Each row comes from the steps of one path. Every step used is in the known rows, and no mark comes twice. Write the path behind each row, first mark first.
Known rows
lesi fase bobuvig: [1.85 0.31 2.00 0.72 -1.66 0.15 -0.42 0.60 0.40 1.39 -1.82 0.99 1.73 0.34 0.96 -0.09 -0.58 -1.18 -1.74 2.66 2.03 -1.34 -0.48 -0.74 1.86 0.50 0.07 1.90 -1.19]
reva dufin fase: [-0.22 -0.77 -1.26 2.44 1.42 0.17 -0.35 1.41 -0.89 4.29 -1.84 1.84 1.07 2.37 1.88 -0.04 -0.62 -1.62 -0.30 0.45 -0.10 -1.20 -2.11 -0.18 -0.53 1.30 -1.99 1.35 -0.58]
gepe lesi fase: [2.57 1.59 0.10 0.10 -0.85 -1.12 -1.09 0.20 1.31 2.48 -1.09 1.53 -0.18 -0.67 -0.80 0.37 -2.48 -0.56 -0.09 3.97 1.16 -0.83 0.70 -1.31 0.66 -0.67 1.78 0.59 1.44]
dufin fase bido: [1.07 -0.83 1.67 0.19 -2.83 -0.70 -0.71 1.58 -2.37 2.34 -1.21 0.66 1.66 2.55 -0.06 -0.05 2.12 -3.97 -1.07 0.73 0.16 1.19 0.99 -0.59 -0.64 1.40 0.42 2.33 -0.37]
bido fami: [0.00 1.77 -2.49 0.91 0.57 -0.39 -1.05 -0.11 1.05 -0.20 -0.51 0.04 -0.02 -1.40 0.27 0.26 0.09 -0.99 0.14 -0.64 1.27 0.91 -0.50 -1.70 -1.79 -2.31 1.01 0.16 0.04]
lesi dufin: [1.95 -0.76 0.26 -1.30 -0.96 1.13 1.61 -1.08 -0.30 1.56 -0.05 -0.32 -1.91 0.82 1.07 -0.15 1.81 -0.34 -1.26 0.69 1.07 -3.38 -0.69 -0.93 -0.26 -0.23 1.33 0.69 1.40]
bebot dufin reva: [2.92 -1.48 -1.10 0.18 -1.50 2.04 -0.03 -0.20 1.14 -0.06 -0.89 -0.32 0.03 0.33 2.48 -0.16 2.00 -2.43 -1.24 0.96 -1.18 -0.69 1.50 -0.26 -1.50 -1.82 -0.29 0.51 -0.14]
bobuvig fase bido fami mezol: [2.74 0.81 3.56 0.90 -0.92 0.65 -1.34 -2.08 0.43 0.39 -1.81 0.16 -0.75 -0.58 -0.44 -0.67 0.55 -2.91 0.41 -0.53 0.96 1.26 1.81 0.10 -2.44 -3.47 3.03 -1.56 -0.43]
reva dufin fase bido fami: [0.71 -0.19 -1.34 2.68 0.71 0.22 -1.36 1.23 -1.25 4.48 -1.70 2.09 1.66 1.32 1.85 0.23 0.60 -3.47 -0.41 0.04 0.21 -0.55 -1.37 -0.44 -2.18 0.41 -0.53 1.72 -0.52]
mipideg fase dufin reva: [1.47 -2.60 -0.48 -0.28 -2.73 -0.30 -1.27 0.36 -0.12 3.02 -1.84 3.03 -0.45 2.62 0.79 0.13 -0.02 -3.04 -1.20 -2.87 -1.27 0.96 1.91 -0.77 1.87 -0.64 -1.34 -2.62 -0.18]
mezol fami bido fase mipideg bebot dufin reva: [1.22 1.78 -1.69 -0.32 -2.83 -1.56 -1.10 -0.25 -0.66 -2.17 -0.21 1.89 1.31 -0.51 2.00 -0.60 -0.84 -3.55 0.90 0.45 0.64 1.92 0.45 -1.44 -2.11 -1.34 0.50 -0.39 -1.59]
gepe lesi dufin: [2.97 1.10 -0.33 -1.19 -1.14 -0.21 0.74 -0.68 1.43 3.12 -0.28 0.29 -0.84 -0.52 -0.35 0.61 -0.30 -0.43 -0.47 3.39 0.25 -2.07 1.01 -1.33 0.04 -1.37 2.67 0.62 2.32]
bido fase mipideg: [2.59 1.93 -1.13 0.22 -3.54 -2.78 -0.95 0.20 -1.32 -1.06 0.63 0.53 -0.21 -0.36 1.62 1.62 -2.55 -2.95 -0.24 -0.49 -1.25 0.00 0.54 -1.53 -0.45 -1.18 -0.24 -2.10 -1.19]
mipideg fase: [0.10 -1.16 -0.27 -0.94 -1.46 0.46 -0.66 0.93 -0.12 1.76 -1.87 2.80 -0.61 1.36 -0.50 0.47 -1.50 -1.21 -0.43 -1.92 -1.09 1.91 0.38 -1.54 1.23 0.23 -0.90 -1.68 0.46]
fami bido fase mipideg bebot dufin reva: [2.77 1.89 1.17 -1.52 -4.85 -0.66 -1.64 -0.91 0.16 -1.53 -0.33 1.45 -1.46 1.05 3.22 0.20 -0.23 -2.29 -1.26 -0.13 0.20 0.52 2.05 -1.21 -2.75 -0.63 0.14 -2.93 0.18]
bebot dufin fase: [1.48 -0.01 -0.27 0.31 -1.69 1.64 1.04 0.75 0.51 1.22 -1.17 0.05 0.31 0.71 1.10 -0.72 1.19 -3.20 -1.15 1.98 -0.90 0.04 0.66 -1.21 -0.71 -1.27 -1.69 1.15 -0.16]
mipideg fase bobuvig: [0.54 -0.70 0.96 -0.82 -2.54 0.85 -0.07 1.19 0.68 2.52 -2.49 2.31 2.09 1.20 0.02 0.90 -0.66 -1.93 -1.38 -0.83 -1.47 2.15 0.99 -1.23 2.46 -0.05 -0.82 -0.32 -0.80]
lesi fase: [1.39 -0.14 0.81 0.57 -0.55 -0.24 -0.98 0.26 -0.35 0.67 -1.15 1.47 -0.92 0.49 0.43 -0.50 -1.40 -0.46 -0.69 1.59 2.32 -1.59 -1.16 -1.06 0.61 0.76 -0.08 0.59 0.09]
mezol fami: [-1.23 0.72 -2.41 0.57 0.86 -1.37 0.16 0.49 -0.69 -1.04 0.14 0.56 2.37 -1.26 -0.47 -0.78 -0.95 -1.34 1.82 0.61 0.46 1.54 -1.00 -0.52 -0.01 -0.88 0.53 1.73 -1.75]
mipideg bebot dufin fase bido fami: [2.57 0.55 -0.23 1.67 -3.08 1.87 -0.70 -0.93 -1.46 0.09 -0.84 2.98 0.25 -1.07 0.18 0.26 2.26 -6.20 0.35 -0.81 1.45 1.76 0.54 -2.51 -1.75 -0.57 -1.35 -0.46 0.05]
mezol fami bido fase bobuvig: [-0.09 2.59 -0.30 -1.11 -0.95 -1.61 0.02 0.67 -0.18 -2.08 -0.06 0.60 1.96 -0.39 1.75 -1.02 -1.59 -1.41 0.90 1.84 0.39 2.19 0.24 -0.76 -1.13 -1.21 1.19 0.60 -1.58]
bobuvig fase lesi: [2.08 0.80 3.23 0.27 -0.81 -1.12 -0.79 -2.36 -0.82 0.96 -2.23 -0.06 -1.65 0.35 -0.64 0.26 -1.90 -1.43 0.45 -0.06 0.21 -1.01 0.59 0.31 -1.11 -3.03 1.19 -0.88 -0.85]
mipideg bebot dufin reva: [2.91 -1.06 -0.38 1.22 -2.62 2.20 -0.64 -1.43 -0.88 -0.86 -0.58 2.48 -0.40 -0.57 1.21 0.44 1.91 -4.26 0.37 -1.25 0.89 0.64 0.60 -1.55 -0.93 -0.05 -1.48 -1.17 -0.01]
mipideg bebot dufin fase bido fami mezol: [2.81 0.79 0.09 1.47 -3.36 2.32 -0.56 -1.23 -0.38 -0.16 -0.85 3.07 0.16 -0.96 0.51 -0.40 2.79 -5.89 0.35 -0.67 1.75 1.84 1.07 -2.96 -1.32 -0.82 -1.25 -0.54 0.43]
reva dufin: [-0.04 -0.22 -1.65 2.26 2.49 0.80 -0.47 0.17 0.08 2.96 -0.75 1.56 0.51 0.00 1.80 0.20 -0.89 -0.31 0.24 -0.19 -0.32 -1.62 -1.83 0.63 -1.13 0.20 -1.23 -0.05 -0.25]

Which path is each row?
[0.51 2.40 -1.72 0.58 -0.05 0.60 -0.72 -0.84 3.34 -0.73 -0.31 0.30 -0.20 -1.02 0.98 -1.01 0.99 -0.24 0.11 -0.29 1.92 1.16 0.71 -2.64 -0.90 -2.91 1.21 0.07 0.75] => bido fami mezol
[0.16 2.85 -0.99 -1.31 -0.98 -2.37 -0.60 0.09 -0.89 -2.12 0.15 0.93 0.67 -0.45 1.43 -0.87 -2.17 -1.46 1.35 1.28 0.52 1.56 0.26 -1.22 -2.05 -1.69 1.20 0.52 -0.92] => mezol fami bido fase lesi
[1.70 -0.06 -0.07 -0.65 -2.79 0.98 -1.89 0.37 0.61 1.83 -1.75 3.24 0.17 -0.05 -0.29 0.24 0.79 -3.42 -0.56 -2.31 -0.38 2.95 2.20 -2.37 -0.71 -1.28 1.29 -1.22 1.04] => mipideg fase bido fami mezol
[3.01 -0.44 0.96 -0.99 -3.01 0.99 0.95 -0.36 -0.49 2.99 -0.99 0.32 -0.87 2.24 1.49 -0.77 3.78 -3.03 -2.06 1.09 1.85 -2.14 0.43 -2.41 -0.87 -0.34 2.08 2.41 1.51] => lesi dufin fase bido fami mezol
[3.64 -0.40 -0.38 -1.43 -3.05 -1.17 -0.48 -1.79 -1.38 2.16 -1.00 0.05 -1.33 1.34 1.91 1.25 1.58 -1.75 -1.42 0.23 0.80 -4.12 0.77 -1.43 -1.23 -1.33 1.61 2.68 0.92] => fase lesi dufin reva
[2.91 1.39 -0.21 0.08 -1.74 -1.86 0.20 0.03 -1.42 -0.95 1.34 0.32 -1.64 0.25 2.57 0.04 -2.08 -3.02 0.24 -0.15 -1.23 -0.30 1.40 -0.81 -0.05 -2.25 -0.81 -3.38 -0.38] => bido fase dufin
[1.17 2.43 2.17 -2.45 -1.89 -0.55 -0.49 0.01 0.20 -1.99 0.17 0.36 -2.28 1.42 2.73 -0.68 -1.49 0.49 -0.67 0.85 0.10 0.74 1.41 -0.57 -2.43 -0.30 0.85 -2.54 1.11] => fami bido fase
[2.31 0.26 2.35 2.14 -3.00 -0.23 -1.23 -2.88 -0.11 0.84 -2.21 1.43 -0.34 -0.83 -1.23 0.68 -0.69 -4.01 0.10 -1.53 0.50 0.07 0.30 0.07 -0.48 -2.39 -0.34 -3.01 -2.05] => bobuvig fase mipideg bebot dufin
[1.69 0.68 -1.47 2.03 -4.80 -0.46 -1.52 -1.99 0.04 0.85 -0.29 2.53 1.61 -2.36 -0.68 1.49 1.42 -4.88 -0.68 -1.95 0.46 -0.13 0.49 -1.22 0.00 -0.61 -1.86 -1.42 -1.53] => fase mipideg bebot dufin
[3.79 -0.21 -0.56 -1.27 -1.82 -0.33 0.15 -0.57 1.17 3.28 -0.80 0.22 -0.72 0.82 0.69 0.83 0.44 -0.85 -0.92 3.04 0.23 -2.30 1.37 -1.18 -0.12 -0.98 3.11 1.19 2.06] => gepe lesi dufin reva
[2.67 0.58 0.61 1.05 -1.56 -0.08 -2.32 0.11 -0.84 1.05 -1.12 1.78 -0.13 -1.05 0.37 -0.09 0.35 -3.08 -0.86 1.00 2.82 -0.60 0.09 -1.48 -1.72 -0.49 2.02 1.07 0.30] => lesi fase bido fami
[0.07 -0.33 -0.35 2.48 0.63 0.37 -0.03 1.59 -0.34 4.81 -2.25 1.60 2.90 2.23 2.30 0.21 -0.05 -2.19 -1.00 1.23 -0.27 -1.06 -1.72 0.03 0.39 1.19 -1.97 2.34 -1.53] => reva dufin fase bobuvig
[0.86 0.47 -1.10 1.95 -4.48 -1.60 -1.96 -1.75 -0.70 0.90 -0.21 2.62 1.70 -1.51 -1.25 1.83 0.89 -3.90 -0.43 -2.59 1.02 0.02 -0.01 -0.99 0.56 0.54 -1.49 -1.32 -1.66] => fase mipideg bebot
[2.33 1.56 0.20 0.40 -1.90 0.84 -1.71 -0.72 0.92 0.14 0.20 0.72 0.98 -1.96 0.37 -0.36 3.21 -3.21 -0.26 -0.55 1.13 1.55 2.55 -1.14 -2.78 -2.21 2.99 0.65 0.75] => fase bido fami mezol
[0.99 0.14 -0.93 2.49 0.39 0.66 -1.22 0.91 -0.09 4.26 -1.67 2.25 1.57 1.41 2.12 -0.35 0.99 -3.09 -0.46 0.19 0.54 -0.45 -0.71 -0.94 -1.74 0.15 -0.54 1.71 -0.15] => reva dufin fase bido fami mezol
[3.76 0.08 -0.49 0.00 -2.42 -2.02 -0.50 0.25 -1.70 -0.87 0.82 0.20 -1.59 1.58 3.57 0.30 -1.42 -3.37 -0.16 -0.46 -1.22 -0.49 1.77 -0.71 -0.21 -1.82 -0.32 -2.85 -0.65] => bido fase dufin reva
[0.22 -0.53 -1.74 3.35 -0.75 -0.59 -1.38 0.56 -1.24 4.72 -1.92 3.14 1.94 1.60 1.23 0.82 -0.16 -3.59 -0.49 -0.84 0.42 -1.22 -2.15 -0.69 -0.18 1.53 -2.64 0.73 -1.45] => reva dufin fase mipideg bebot
[0.70 -0.82 -0.50 2.38 0.52 0.37 -0.95 1.29 -1.58 4.57 -1.63 2.08 1.65 1.73 1.73 0.12 0.54 -3.10 -0.52 0.25 -0.16 -0.86 -1.12 0.17 -1.55 1.21 -0.96 1.61 -0.50] => reva dufin fase bido
[1.34 0.33 0.79 0.50 -2.76 -0.38 -1.12 1.18 -0.75 2.04 -1.38 0.85 1.54 2.01 0.49 -0.55 2.57 -4.10 -1.03 0.52 1.09 1.69 1.37 -1.98 -1.05 -0.02 1.05 2.39 -0.03] => dufin fase bido fami mezol
[2.48 0.53 3.17 1.11 -0.58 0.17 -1.48 -1.71 -0.66 0.59 -1.86 0.06 -0.65 -0.75 -0.79 -0.04 0.09 -3.22 0.42 -0.71 0.66 1.18 1.18 0.53 -2.83 -3.20 2.97 -1.50 -0.74] => bobuvig fase bido fami
[2.72 -1.59 0.55 1.19 -1.85 -0.96 -1.58 -0.27 -0.40 1.91 -1.14 1.67 -0.88 1.73 1.79 -0.85 0.03 -2.32 -1.51 0.63 2.17 -2.65 0.44 -0.32 1.25 -0.14 -0.50 -0.39 -0.53] => lesi fase dufin reva
[-0.36 2.45 -0.93 -1.13 -0.44 -1.76 -0.25 0.51 -0.55 -2.52 0.26 0.74 0.71 -0.22 1.43 -1.21 -2.01 -1.02 1.40 1.31 0.50 2.10 -0.08 -0.89 -1.77 -1.11 1.07 -0.07 -0.97] => mezol fami bido fase
[3.04 0.43 3.35 -0.30 -1.23 -0.61 0.01 -2.91 -0.94 1.72 -2.29 -0.19 -2.52 0.73 -0.08 0.25 -1.05 -1.61 -0.16 0.27 0.73 -2.65 0.23 -0.15 -1.29 -3.17 1.80 -0.49 -0.18] => bobuvig fase lesi dufin
[1.42 -0.41 -0.47 -0.48 -2.43 0.49 -2.02 0.70 -0.53 2.07 -1.81 3.16 0.24 -0.12 -0.52 0.85 0.33 -3.81 -0.54 -2.51 -0.67 2.89 1.59 -1.89 -1.10 -1.05 1.18 -1.19 0.69] => mipideg fase bido fami
[3.36 2.54 -0.49 -0.98 -2.27 -2.47 -0.60 -0.06 -2.32 -1.40 0.49 0.24 -1.76 -0.09 2.33 1.42 -3.07 -2.31 0.56 0.48 -1.12 -0.64 0.89 -2.06 -1.45 -2.02 0.38 -0.77 0.07] => bido fase lesi
[2.93 1.42 0.08 0.57 -1.34 -1.52 -1.04 -0.26 1.50 3.32 -0.71 1.74 -0.27 -0.85 -0.57 -0.08 -2.03 -1.58 -0.32 3.52 1.11 -1.36 1.50 -0.91 1.13 -1.57 1.13 -0.46 1.19] => gepe lesi fase dufin
[1.63 0.22 -0.97 0.95 -3.38 0.58 0.32 0.29 0.74 1.99 -1.33 0.42 1.34 0.24 0.67 -0.04 1.51 -4.27 -1.72 1.39 -1.02 -0.23 0.84 -1.24 -0.36 -1.41 -1.91 1.05 -1.02] => bebot dufin fase mipideg
[2.67 0.75 -0.14 0.49 -2.65 2.16 0.30 0.22 1.33 1.23 -1.16 0.48 0.85 -0.20 1.39 -1.11 2.98 -4.72 -1.34 1.71 -0.28 0.87 2.18 -1.89 -1.83 -2.42 -0.12 1.48 0.36] => bebot dufin fase bido fami mezol
[2.90 2.04 0.91 -0.49 -2.24 -0.95 0.69 1.09 -0.90 -1.32 0.16 -0.46 0.94 0.13 2.81 1.09 -2.05 -2.21 -0.44 1.53 -1.40 0.73 0.86 -1.23 0.41 -1.20 0.27 -0.55 -1.36] => bido fase bobuvig
[1.55 2.34 2.12 -1.92 -2.33 -0.93 -0.44 -0.47 0.35 -1.21 0.60 0.59 -2.38 1.31 2.86 -1.10 -0.99 -0.56 -0.91 0.47 0.03 0.20 2.14 -0.19 -1.83 -1.18 0.23 -3.56 0.92] => fami bido fase dufin
[-0.09 -0.40 -0.28 1.05 -3.92 -2.45 -0.91 1.16 -1.04 2.98 -1.62 0.88 2.22 2.65 -0.44 0.66 0.73 -3.31 -1.72 -0.01 0.13 0.12 -0.17 -1.20 1.27 1.36 -1.47 1.80 -1.75] => dufin fase mipideg
[3.51 1.95 -0.74 1.07 -3.25 -1.14 -1.74 -0.71 1.42 2.90 -1.24 2.71 0.57 -2.02 -1.06 1.10 -1.71 -3.13 -0.46 3.15 1.32 -0.90 1.08 -2.06 0.53 -1.23 0.74 -0.10 0.72] => gepe lesi fase mipideg bebot dufin
